What can hang from each mark
gozop: neris
petes: tufip
tufip: bofer kefipig lalipa luvib petes ragi tozok vedula zovutu
bofer: tufip
neris: gozop luvib
ragi: tufip
sinaz: gozop
zovutu: tufip
pevefo: tufip

Every row comes from one small tree of marks. Brackets hold a mark, then the marks that hang from it, in alphabetical order. Every link used is in the known rows. Which tree was each row made from?
Known rows
{bofer {tufip ragi}}: [-13.4  -6.3   0.0   5.4   4.7  11.8   1.0  -6.7 -26.0  -0.3  -3.2   2.4
 -14.3 -14.6 -18.5  -4.0   5.6  13.7  -8.2   4.5   0.6  16.9]
{bofer tufip}: [ -6.7   0.2  -3.6   3.8   6.1   7.7  -7.6  -1.2 -25.2   4.4   0.8  -1.4
 -11.4 -16.9 -13.5  -1.1   4.9   7.5 -10.2  -0.8   9.2  11.5]
{ragi {tufip lalipa vedula}}: [ -6.8  -2.4   1.1  16.9   5.1   5.2 -12.8   1.4 -13.2 -13.9  -1.0  -0.1
 -17.5 -10.5 -18.1  -4.1   9.7   3.7  -6.6   8.6  12.9  29.2]
{petes {tufip zovutu}}: [-11.4 -10.9  -0.8  -0.4  -5.5  -3.3  -9.7   1.9 -27.9   8.5   3.0  -2.4
 -14.9 -23.3 -14.7 -10.7   2.1   3.1  -7.5  -3.9   6.3  12.2]
{pevefo {tufip lalipa luvib ragi tozok vedula zovutu}}: [-25.4 -13.7 -12.8   9.2  -1.2  15.8  -3.7 -16.4 -33.7   1.6  -7.7   2.9
 -15.7 -18.8 -35.1 -16.1   8.2  11.4   6.3   7.5   7.5  45.5]
{tufip kefipig tozok}: [  1.7   1.6 -10.5  -3.6  -6.6  -1.8 -15.8  12.1 -14.3  16.6   9.1 -12.1
  -5.3 -19.5 -18.8   1.2   7.3   3.0 -22.0 -15.4  11.7  14.0]
{neris gozop luvib}: [ -8.6  -9.7   0.7  13.0   0.7   1.3 -11.0   3.6 -29.4   2.3  16.5   0.3
  -4.3 -16.2 -22.1   2.3  -2.3  12.5 -19.2  23.7  13.3   0.2]
{sinaz {gozop neris}}: [ -2.0   4.4   2.2   4.9  11.1   9.6 -18.3  -4.9 -13.2   3.1  17.9  -6.5
   9.3 -15.4 -10.8   2.9   1.5   9.0  -6.1   6.8   4.4   8.7]
{zovutu {tufip luvib ragi vedula}}: [ -8.5  -3.6   1.2  10.8   9.4  16.7   4.1 -19.7 -23.7 -20.2 -21.4   3.4
 -20.8  -7.4 -29.9   1.3   2.2  17.0  11.3  30.7  -2.8  22.6]
{tufip lalipa}: [ -4.0  -7.8  -6.7   7.7   5.5   2.5  -7.0   6.2 -10.9   3.7   8.9   0.1
 -10.9 -10.6 -16.0  -6.8   6.2   3.8 -14.4  -4.2  12.7  20.6]
{bofer {tufip lalipa}}: [-10.3  -3.9  -9.8   8.2   8.2   5.9 -10.5   0.5 -21.5   9.9   2.1  -3.0
 -13.3 -20.6 -16.9  -9.0  12.2   6.5 -13.7  -6.2  15.4  29.5]
{bofer {tufip lalipa petes tozok zovutu}}: [-19.8 -13.9 -21.6   2.3  -2.8   3.9 -13.4  -1.3 -25.3  26.6  -6.1  -6.7
 -12.5 -35.2 -24.0 -18.8  22.4   6.3  -8.9 -19.2  11.3  47.4]
{tufip kefipig luvib petes vedula zovutu}: [-17.5 -27.1 -11.6   1.0   1.7   9.9   5.7 -12.8 -27.9   2.6 -18.5   4.3
 -12.0 -17.2 -24.8  -6.7  12.2   8.8   7.3   6.3  -2.0  31.2]
{neris luvib}: [ -9.2  -8.4  -3.9  13.7   3.2   1.7  -2.3   8.0 -23.7  -6.4   7.6   4.2
  -8.4 -11.2 -17.5   3.7  -1.6  10.8 -10.8  16.2   5.1  -0.2]
{tufip ragi zovutu}: [-16.4 -18.3   1.1   6.4  -4.6   6.9   6.6  -0.1 -19.6   0.6   3.1   1.1
 -15.6 -10.5 -19.9 -11.0   2.9   7.6  -4.3   0.1  -1.5  15.1]
{zovutu {tufip bofer kefipig lalipa petes ragi tozok vedula}}: [ -9.9  -9.7 -18.3  -1.8  -5.3  10.0 -10.6  -6.3 -13.7  12.8 -25.1  -8.3
 -16.7 -40.4 -42.5  -9.8  28.0  16.4  -1.3  -0.4   6.2  56.9]
{tufip lalipa ragi tozok zovutu}: [-16.5 -14.5 -10.3   6.2  -7.5   2.1  -6.9   2.6 -18.2  16.9   6.5  -9.6
 -16.1 -21.5 -23.9 -17.1  15.6   6.9 -11.1 -13.7   6.2  37.4]
{zovutu {tufip bofer kefipig lalipa luvib petes ragi vedula}}: [-15.5 -20.4 -15.3   4.3   5.7  14.5   2.6 -18.9 -23.9   0.9 -33.2   0.3
 -22.4 -30.8 -42.2 -10.3  21.9  19.4  13.4  15.4   0.3  56.7]
{zovutu {tufip bofer luvib ragi}}: [ -7.8  -4.7   1.0   8.3   4.0   9.8   1.1 -12.1 -29.7  -4.4 -15.0  -3.6
 -25.9 -20.0 -30.7  -1.8   3.5  16.3  11.8  16.0  -0.2  20.0]
{ragi {tufip bofer petes vedula}}: [ -7.7  -8.7   7.0   9.1   1.0   8.8  -5.7  -6.7 -21.8 -12.9 -16.2   4.9
 -19.0 -18.8 -19.9   0.2  11.7  10.6   6.7  11.7   1.2  20.7]
{gozop neris}: [ -8.7  -2.0   0.7   6.7  11.0  13.4 -11.8  -1.9 -12.5  -1.4  10.6  -1.3
   0.9  -8.5 -14.7  10.5  -2.1   3.3  -8.5   1.4  -1.5   2.1]
{petes {tufip kefipig luvib vedula zovutu}}: [-15.1 -18.9  -6.5  -2.5  -1.3   0.7  -7.4 -14.1 -39.8   6.5 -13.4  -4.7
 -18.4 -27.1 -22.0  -7.3  11.3   7.2   3.5   5.7   4.0  27.1]
{tufip lalipa ragi}: [ -9.7 -13.9  -3.0   8.7   3.0   5.9   1.7  -0.2 -11.5  -0.6   5.1   3.5
 -13.1  -8.8 -20.2  -9.4   7.5   9.5 -11.7   1.1   4.7  26.2]

Write each row's tree
[-15.1 -13.4  -7.9  -2.3 -10.7   5.3  -4.3  -3.6 -21.1  10.9  -4.5  -9.7
 -13.4 -22.1 -26.3  -8.2  16.3   9.5  -9.0  -5.9   1.1  31.0]
{tufip kefipig ragi tozok vedula zovutu}
[ -8.2  -4.4  -5.4   8.7  -1.7   4.2 -17.8  -4.8 -20.9   2.8 -13.3  -5.6
 -19.2 -30.5 -24.4  -4.9  23.8  11.0  -0.2  -1.2   9.2  43.1]
{ragi {tufip bofer lalipa petes tozok vedula}}
[-24.5 -18.4 -21.0   5.1   5.5  11.6  -8.3 -22.9 -39.9  16.5 -22.4  -4.8
 -18.0 -32.4 -25.8 -14.8  27.3  12.9   6.6  -1.3   5.4  54.9]
{bofer {tufip lalipa luvib petes tozok vedula zovutu}}
[-26.2 -17.9 -20.0   3.8   0.5  10.5  -7.3 -19.0 -40.2  22.3 -15.6 -14.4
 -20.9 -35.7 -31.9 -16.0  30.1  13.8  -0.4  -6.1   6.2  61.2]
{bofer {tufip kefipig lalipa luvib ragi tozok vedula zovutu}}
[-23.0 -25.5  -1.7  -2.9  -3.9   4.8   0.1 -22.1 -48.7   8.0 -19.8  -5.6
 -27.1 -37.3 -28.4  -9.8  19.7  16.7  12.9   7.4  -4.8  35.7]
{petes {tufip bofer kefipig luvib ragi vedula zovutu}}
[-11.8  -9.3 -12.6   6.8 -14.4  -6.6 -27.0  17.8 -23.2  28.4   6.6 -24.7
 -22.1 -41.5 -27.2 -15.8  22.7  -1.8 -12.3 -28.2  20.3  45.2]
{ragi {tufip bofer kefipig lalipa tozok zovutu}}
[-21.8  -6.8  -5.0   2.9  -3.0  12.1  -5.1 -15.4 -34.9   8.6 -10.6  -8.0
 -18.8 -26.4 -22.4  -9.0  19.8  14.3  -2.9   0.5   0.3  31.9]
{bofer {tufip ragi tozok vedula zovutu}}
[ -2.8   6.4 -14.7  -3.7  -9.0   5.0 -18.3  15.1 -14.2  11.8  10.5  -2.4
   0.9 -19.5 -29.1  -1.9  -5.3   1.6 -19.7 -11.4  18.5  14.5]
{pevefo {tufip kefipig tozok}}
[-11.5  -8.7  -5.1   7.2 -11.5   0.3 -14.4   8.2 -17.3   5.9  -1.6  -5.3
 -13.8 -21.3 -22.3 -10.5   6.4   0.6  -5.2  -8.4   5.9  25.8]
{ragi {tufip petes tozok zovutu}}
[ -7.4  -7.6 -12.3   3.4  -5.9   2.2 -21.2   1.7 -17.5  11.7 -13.1 -10.3
 -16.0 -36.9 -29.2  -6.5  27.6   7.6  -6.5 -10.1  12.0  50.1]
{ragi {tufip bofer kefipig lalipa petes tozok vedula}}
[ -5.0  -7.0 -15.9  -4.8  -2.7  -7.2 -24.5  -4.7 -39.8  30.1  -3.8 -19.5
 -17.8 -46.1 -24.4  -6.8  22.4   8.6  -7.6 -15.9  13.7  41.6]
{petes {tufip bofer kefipig lalipa luvib tozok}}
[ -2.8  -0.3  -2.5   1.6   1.8   1.6 -11.0  -7.8 -37.4  12.8  -1.0 -12.5
 -17.3 -23.5 -16.6   4.1   9.9  11.8   0.6  -3.5   4.3  12.6]
{tufip bofer luvib tozok}
[-10.6  -9.3  -9.2  -7.0  -6.6  -0.2 -17.5 -10.5 -31.1  19.2 -10.7 -14.5
 -18.6 -44.4 -27.7  -8.7  29.4  14.9 -10.0  -8.1   6.3  47.1]
{petes {tufip bofer kefipig lalipa ragi tozok vedula}}
[-13.8 -10.5 -12.2   6.8   5.2  17.6  -1.7  -4.5 -11.0 -11.3  -9.1  20.5
  -2.2 -10.2 -29.6  -9.7   1.4   9.1  -1.9  11.0  11.0  31.6]
{pevefo {tufip lalipa petes vedula}}
[-12.4  -2.5 -11.3   5.1   1.2   7.2 -12.0  -4.4 -24.4  15.6  -0.2  -8.7
 -14.0 -26.4 -22.8 -11.1  18.5  12.3 -14.2  -8.7   8.8  39.3]
{bofer {tufip lalipa ragi tozok}}
[-32.0 -34.1 -19.0   4.8   5.5  16.8   6.7 -22.9 -35.6  10.3 -28.0   2.9
 -19.4 -30.1 -33.4 -20.4  27.1  16.5   8.7   4.5  -0.8  64.6]
{bofer {tufip kefipig lalipa luvib petes ragi vedula zovutu}}
[-12.3 -14.0  -3.2  11.9  -5.0  -0.3  -9.4   7.7 -27.5   4.2   0.7  -9.0
 -20.7 -17.7 -23.7  -8.6   2.4  -0.9  -0.3  -3.2  10.1  25.2]
{ragi {tufip kefipig luvib zovutu}}
[-23.0 -28.2 -17.7  -3.4 -10.6   6.8  -3.5  -8.9 -23.1  23.0 -16.8  -8.0
 -16.6 -39.5 -33.8 -17.8  32.7  14.9  -0.6 -13.3   0.3  58.0]
{tufip bofer kefipig lalipa petes ragi tozok vedula zovutu}
[-17.6 -23.9 -14.2  -1.0  -4.4  -6.0 -14.0  -4.0 -42.5  28.1  -5.4 -12.7
 -23.5 -44.6 -25.0 -16.3  19.1   5.6   1.2 -13.8  12.4  43.5]
{petes {tufip bofer kefipig lalipa luvib zovutu}}
[-20.4 -19.7  -9.8   1.2   9.1  19.3   8.7 -25.6 -34.2  -2.8 -29.1   8.2
 -14.1 -20.2 -28.0  -3.8  17.0  20.4   7.6  16.5  -6.9  40.2]
{bofer {tufip kefipig luvib petes ragi vedula}}
[-14.4 -19.4  -7.1   7.5  -2.1  -0.2  -7.1   4.8 -25.1  17.7   5.9  -7.4
 -20.6 -27.3 -19.8 -14.1  15.7   4.7  -3.9 -15.5  12.3  28.3]
{tufip bofer lalipa zovutu}
[-11.4 -15.2 -10.1   0.8  -3.3   4.7  -4.5  -5.4 -19.1  15.4  -7.2  -2.5
 -14.7 -29.3 -26.6 -10.3  21.3  15.3  -4.7  -9.1  -0.7  40.0]
{tufip bofer lalipa petes ragi tozok}
[-12.9  -9.6 -24.4   0.3   1.6  13.7 -11.6  -8.9 -22.8   6.2 -14.3   7.1
  -2.1 -22.8 -36.9  -8.1  10.0   9.9  -2.1   2.0  12.6  48.0]
{pevefo {tufip kefipig lalipa luvib petes tozok vedula}}
[-14.2 -18.8 -10.5   4.1   2.1   6.8  -0.3 -16.7 -32.1  13.4 -13.9  -2.3
 -17.9 -28.9 -27.9  -9.1  21.1  18.5   5.4  -1.7  -3.9  43.2]
{tufip bofer lalipa luvib petes ragi tozok}
[-10.5  -7.6 -14.0   8.4 -13.0  -6.1 -25.5  20.0 -14.7  21.3   9.3 -19.7
 -16.2 -30.7 -26.6 -16.4  15.8  -5.0 -18.5 -24.1  20.7  43.2]
{ragi {tufip kefipig lalipa tozok zovutu}}
[ -1.9  -1.3  -9.7   2.4  -1.1  -2.2 -17.5   4.7 -21.1  20.5   6.7 -13.3
 -15.0 -29.7 -17.4  -4.7  17.8   7.3 -12.7 -16.8  14.0  26.3]
{tufip bofer lalipa tozok}
[-28.4 -26.0 -26.1   0.9  -3.6   8.1  -4.7 -12.2 -35.6  29.8 -16.9  -8.3
 -16.7 -38.3 -34.9 -21.6  26.9  12.3  -1.7 -13.9   3.2  64.4]
{bofer {tufip kefipig lalipa luvib petes ragi tozok zovutu}}
[-17.9 -12.8 -10.9   4.1   6.0  12.8  -3.4  -9.3 -21.7   6.0 -10.5  -2.0
 -14.5 -24.1 -26.6  -9.6  22.5  13.1 -10.7   1.0   7.6  46.9]
{bofer {tufip kefipig lalipa ragi vedula}}
[-12.4 -11.4   5.8   4.1   6.4   8.7   3.1 -27.1 -38.6 -14.8 -17.1   6.2
 -19.0 -13.7 -18.9  -0.9   6.8  17.9   6.9  25.7  -7.6  19.3]
{petes {tufip luvib ragi vedula}}
[-20.8 -12.9  -4.4   7.8   8.7  13.3  -1.3 -21.7 -43.3   1.1 -14.6  -2.4
 -21.6 -18.6 -18.0  -5.7  11.9  11.8   9.7   9.2   3.4  26.2]
{bofer {tufip luvib vedula zovutu}}
